Each row was made from one path, in order. Every step used is in the known rows, and no mark comes twice. Write each row's path.
Known rows
c/q/h: [ 0.84 -2.37  0.78  0.56 -2.36 -0.98  1.61  0.38  2.79  0.45 -0.09  1.00
 -1.05 -0.02 -0.17 -0.83  1.77  2.66 -0.33  1.79  1.69  1.81 -1.06  1.54]
h/q/a/v/z: [ 1.54 -0.08 -2.24 -1.51 -2.10 -0.18 -0.12 -1.59 -0.03  1.27 -2.89  0.13
  1.95  0.34 -0.63  2.47 -0.63  0.62 -1.36  0.61  2.48  0.94 -0.06  2.78]
h/v/z/q/u: [-1.13 -3.42 -1.43  0.32  1.42  2.67  3.20  3.06 -1.74 -0.20  4.91  0.51
 -4.27  1.24  0.02 -2.18 -0.95  0.86  1.55 -0.06  2.93 -2.43 -1.16 -2.47]
c/v: [-3.96 -0.27 -0.79  1.93 -0.13  0.69  0.91  1.29  1.52  0.45 -1.89 -0.29
 -0.83 -2.73 -1.53  0.60 -0.40  0.75  1.35 -0.93 -0.44  2.75  1.02 -2.06]
v/h: [ 0.32  1.88  1.33  0.46  0.28 -0.40  0.02 -0.49 -1.88 -2.04 -1.60 -3.40
  0.22  0.35  2.22 -1.70  0.37 -0.73  0.34 -3.69 -1.43  1.06 -0.73 -0.36]
c/q/a/v/z: [ 0.63 -0.99 -2.18 -0.53 -4.90 -1.32 -2.08  1.49  1.23  2.71  0.73  2.39
  3.62  0.09 -0.62  0.63  0.53  3.91 -0.21 -0.15  3.48  0.76 -0.61  0.75]
v/a: [-3.47  3.64  3.39 -0.07 -0.02  0.07 -1.86 -3.12 -2.02 -0.52 -1.10 -2.75
  2.75 -0.80 -0.62  1.08 -1.01 -0.47  0.55 -0.33 -1.88 -1.25  0.95 -1.93]
z/q/a: [-1.94  0.98 -0.19  0.32 -0.61  0.16 -1.02 -2.32  1.07  1.15  0.52  2.12
  3.06  0.04 -0.81 -0.92 -0.69  1.81  0.43 -0.12  2.59  1.07 -0.97 -2.27]
c/q/h/v: [ 0.54 -4.43 -1.25 -0.13 -0.66 -0.20  1.76  1.82  2.37  1.02  1.66  1.86
 -3.07  0.43 -0.81 -0.34  1.47  1.89 -0.31  3.00  0.75 -0.44 -0.02  0.72]
z/v: [-4.21  0.99  1.00 -0.18  1.57  0.09 -1.41  0.31 -0.98 -0.34 -1.99  0.36
 -2.47 -1.83  0.13 -0.09  0.30 -0.68  0.45  0.60 -0.77  0.51  1.24 -0.30]
h/q: [-1.71 -0.04 -0.96 -0.60 -0.08  0.54  3.34 -3.54  1.01 -2.81 -5.27 -2.02
 -3.00 -1.30 -0.22  0.54 -0.30 -0.61  0.64  1.04  0.33  2.61  0.31  0.83]
c/v/u: [-2.55  0.38 -1.86  0.86  1.29  0.75 -1.60  2.22  1.99 -0.52  0.87 -0.29
  1.48 -3.99 -0.06 -0.87 -0.87 -0.76  2.85 -0.02 -1.61  3.77 -1.28 -3.49]
c/v/a/q: [-1.50  2.83  0.76  1.19 -1.55 -0.65 -1.02  0.27  0.58  0.57 -0.65 -0.93
  2.14 -1.67 -1.08  1.68  0.06 -0.24  0.38 -1.81 -2.82 -0.20  3.10 -1.57]
q/h: [ 0.41  0.07  3.04  0.63  0.57  0.00  0.70 -1.20  0.94 -0.05 -1.84 -0.99
  0.19  0.87  0.23  1.03  0.49  0.37 -1.93  0.77  0.05  0.63 -0.78  2.14]
z/q/h/v: [ 1.33 -3.07 -0.84  1.31  1.98  0.76  2.45  0.40  0.55  0.34  2.32  1.91
 -2.94  1.63 -1.83 -0.70 -0.46 -0.88 -0.60  1.13  0.84 -1.95 -0.14 -0.10]
c/q: [-2.64 -0.78 -0.95  0.50 -2.95 -0.59  1.55 -0.45  2.23 -1.47 -1.42 -0.02
 -1.29 -1.55 -0.03 -1.32  1.13  2.57  1.70  0.12  1.14  2.44  0.04 -1.18]
h/v/z/q: [-1.44 -2.74 -2.82  0.70  1.02  1.68  2.79  1.93 -2.33 -1.30  2.78 -1.13
 -5.05  1.14 -1.34 -1.30 -1.21 -0.86  0.48 -0.55  2.20 -3.46  0.50 -1.24]
h/v/a: [-3.92  1.11  0.55 -0.68  2.02  1.11 -1.10 -1.30 -2.19 -0.24  0.77 -1.61
  0.25 -0.09 -1.45  1.60 -1.35 -1.57  0.67  1.21 -2.77 -3.86  2.18 -2.82]
q/h/v: [ 0.06 -1.96  0.66 -0.21  2.46  0.86  0.94  0.34  0.53  0.64  0.27  0.16
 -2.11  1.35 -0.63  1.49 -0.25 -0.64 -1.81  2.42 -0.92 -2.03  0.50  1.09]
z/q/a/v/h: [ 3.01  1.24 -1.84  1.14 -1.42 -1.13 -2.39 -0.60 -0.18  1.67  1.41  2.90
  5.19  1.22 -0.34 -0.81 -0.76  0.63 -0.13 -3.27  0.97  0.49 -1.03 -0.69]
z/q/u: [-1.25 -0.11  1.34  1.32  0.57  1.56  2.62 -0.50  1.08 -0.68  1.87  1.88
 -0.22  0.23  0.95 -2.87 -0.43  2.06  2.58 -0.78  2.12  2.21 -2.37 -3.54]
a/v/z: [ 0.38  1.30 -0.86  1.11 -1.81 -0.33 -0.06  0.68 -1.57 -1.05 -1.87 -1.54
  0.44  0.60 -0.37  1.87 -1.16 -0.54 -1.00 -3.34  0.73 -0.77  0.30  1.96]

Write each row's path
[ 2.30 -2.17  1.49  1.54 -0.78  0.47  2.78  1.22 -1.31 -0.41  2.22 -1.39
 -2.87  1.98 -0.78 -1.59 -0.34  0.44 -1.52 -0.92  3.98 -1.29 -1.89  2.19]
v/z/q/h
[ 1.74 -3.87 -2.22 -0.86  0.45 -0.15 -0.23  2.86  2.86  0.12  3.85  2.00
 -1.22 -0.70  0.24 -1.42  0.85  0.54  0.85  3.82 -0.11  0.25 -1.65 -0.46]
c/q/h/v/u
[-1.33  3.38  4.04 -1.55  0.66 -0.53 -3.17  0.47 -1.14  1.13  1.36  1.43
  1.45 -0.39  1.81  0.16  1.10  0.09  0.56  0.46 -2.40 -1.50  1.64 -0.78]
z/v/a/q/u
[ 2.59  2.30 -0.79  1.57 -0.87 -1.61 -1.38  0.31 -1.18 -1.23 -2.26 -1.16
  2.49  0.57  1.05  0.38 -0.50 -1.51 -0.43 -5.07 -2.40  0.59  0.07  1.06]
a/v/h
[-1.85  3.75  2.50 -1.09  0.23 -1.42 -3.47 -0.63 -1.75  0.01 -0.58 -0.09
  0.53 -0.60  0.43  0.98  0.89 -1.63 -0.51 -0.17 -2.96 -2.48  3.43  0.45]
z/v/a/q
[ 1.06  2.52  4.02 -1.28  0.49 -1.66 -3.26  0.17 -1.32  1.39  0.42  0.56
  0.80  0.36  0.28  1.43  1.61 -1.56 -2.12  1.09 -2.61 -2.87  2.53  2.74]
z/v/a/q/h
[ 2.24 -2.40 -1.86  0.40  3.09  0.78  0.37  1.34  0.97 -0.59  4.58  1.88
 -1.27  0.53 -0.74 -1.95 -0.95 -2.25  0.48  1.89 -0.11 -1.25 -2.12 -1.14]
z/q/h/v/u
[ 1.63  1.39 -2.99 -2.23 -0.05 -0.45 -2.75 -2.38  2.16  0.14 -2.30  1.80
  5.01 -1.54  0.35  1.75 -1.17 -0.87  0.37  1.93 -0.46  2.99 -1.79  0.30]
h/q/a/v/u
[ 0.48 -3.07  0.31 -0.40 -0.77 -0.41  0.16  1.18  0.84  2.00  3.04  1.42
 -0.99  0.24 -1.57  0.00  0.80  1.44 -0.10  3.67 -0.16 -2.21  0.85  0.02]
c/q/h/v/a
[ 2.24 -0.38  1.14 -0.66  0.55  0.81  2.85 -0.30 -0.47 -1.34 -1.06 -1.94
 -1.25  0.08  3.39 -2.73  0.83  0.44  1.68 -1.12 -0.16  3.45 -2.18 -0.11]
v/h/q/u
[ 1.03 -1.26  1.09 -1.20  2.06  0.21  0.52  2.12 -1.71  0.24  0.02  0.36
 -3.44 -1.09  2.87 -2.92  1.32 -0.34  1.62  0.42 -0.41  2.48 -0.95  0.35]
z/v/h/q/u
[ 0.43  3.36 -1.50 -1.61 -0.06 -1.05 -6.15 -0.88  1.57  1.36 -0.03  2.37
  8.90 -0.83  0.61  1.87 -1.19  0.07  0.18  0.22 -1.14  1.68 -1.88 -1.26]
q/a/v/u
[ 1.21 -1.66  0.73  1.18  1.82  0.82  0.61 -0.16 -0.99  1.21  3.82  1.48
 -0.83  1.40 -2.37 -0.32 -0.88 -1.28 -0.52  1.67 -0.19 -3.52  0.46 -0.87]
z/q/h/v/a
[-0.85 -0.75 -0.12  1.46 -1.22  0.73  2.79  0.38 -1.93 -1.99  1.05 -2.32
 -3.08  0.66 -0.69 -2.03 -0.79  0.26  0.47 -2.51  3.73 -0.64 -1.00 -0.16]
v/z/q
[ 1.32 -2.99  0.78 -0.29  1.56  1.09  1.49  2.46 -1.56  0.78  1.96 -1.72
 -3.55  2.31 -0.59  1.04  0.10 -0.32 -2.39  1.61  1.01 -3.37 -0.22  2.60]
q/h/v/z
[ 3.97  0.73 -2.36  0.83 -0.92 -1.13  1.04 -0.98 -0.76 -1.91 -4.17 -1.27
  0.09  0.17  0.78  0.56 -0.37 -2.15 -0.28 -3.59 -1.96  1.90  0.27  2.33]
a/v/h/q
[-1.49 -2.35 -2.67 -0.59  0.42  1.68  0.39  1.67 -1.84  1.26  3.79  0.42
 -1.76  1.43 -1.51 -0.60 -1.00  0.54 -0.18  0.56  3.24 -3.47 -0.11 -1.47]
h/v/z/q/a
[ 1.36  1.25  2.02  1.14 -1.26 -0.75 -1.03  1.05  1.12  2.33  0.56 -0.18
  2.43 -0.46 -1.11  2.18  0.70 -0.08 -1.25 -0.44 -2.60 -0.74  2.37  0.92]
c/v/a/q/h
[ 1.78 -0.04 -0.44 -0.18  0.03 -0.24  2.36 -1.80 -1.01 -2.81 -3.41 -3.70
 -2.28 -0.28  1.75 -1.74  0.36 -1.29  0.48 -2.02 -0.68  2.56 -0.53  1.20]
v/h/q
[ 0.59  1.04 -2.35 -1.34 -1.13 -0.36 -0.67 -3.18  1.80  0.95 -4.41  1.70
  3.14 -0.49 -0.80  2.94 -0.71  0.53 -0.81  1.26  0.60  2.48  0.16  1.63]
h/q/a/v
[-0.89  0.77  1.09 -0.05  1.57 -0.77 -2.16  1.87 -2.80 -0.29 -0.44 -1.14
 -1.97 -0.88  1.69 -1.95  1.03 -1.32  0.47 -1.77 -1.72  0.50  0.72  0.07]
z/v/h
[ 2.71  0.03 -0.17 -0.79  0.56 -0.75  1.14  0.02  1.81 -0.96 -0.96  0.03
 -1.47  2.49  0.82  2.06  1.39 -1.25 -3.18  0.24 -2.10 -2.75  1.82  3.00]
a/q/h/v
[-1.77  0.52 -0.61 -2.08 -0.39  0.57  0.25 -3.84  1.57  0.37 -4.08 -0.24
  1.37 -0.93 -0.06  1.48 -0.07  1.16 -0.23  2.47  1.46  2.76 -0.30  0.36]
h/q/a
[-0.11  4.62  4.56 -0.95 -0.87 -0.20 -0.99 -2.01 -0.13 -0.56  0.59 -0.81
  4.17  0.97  2.36  0.59  0.71  0.70  0.47 -1.33 -2.26 -0.96  0.56 -1.29]
v/a/q/u
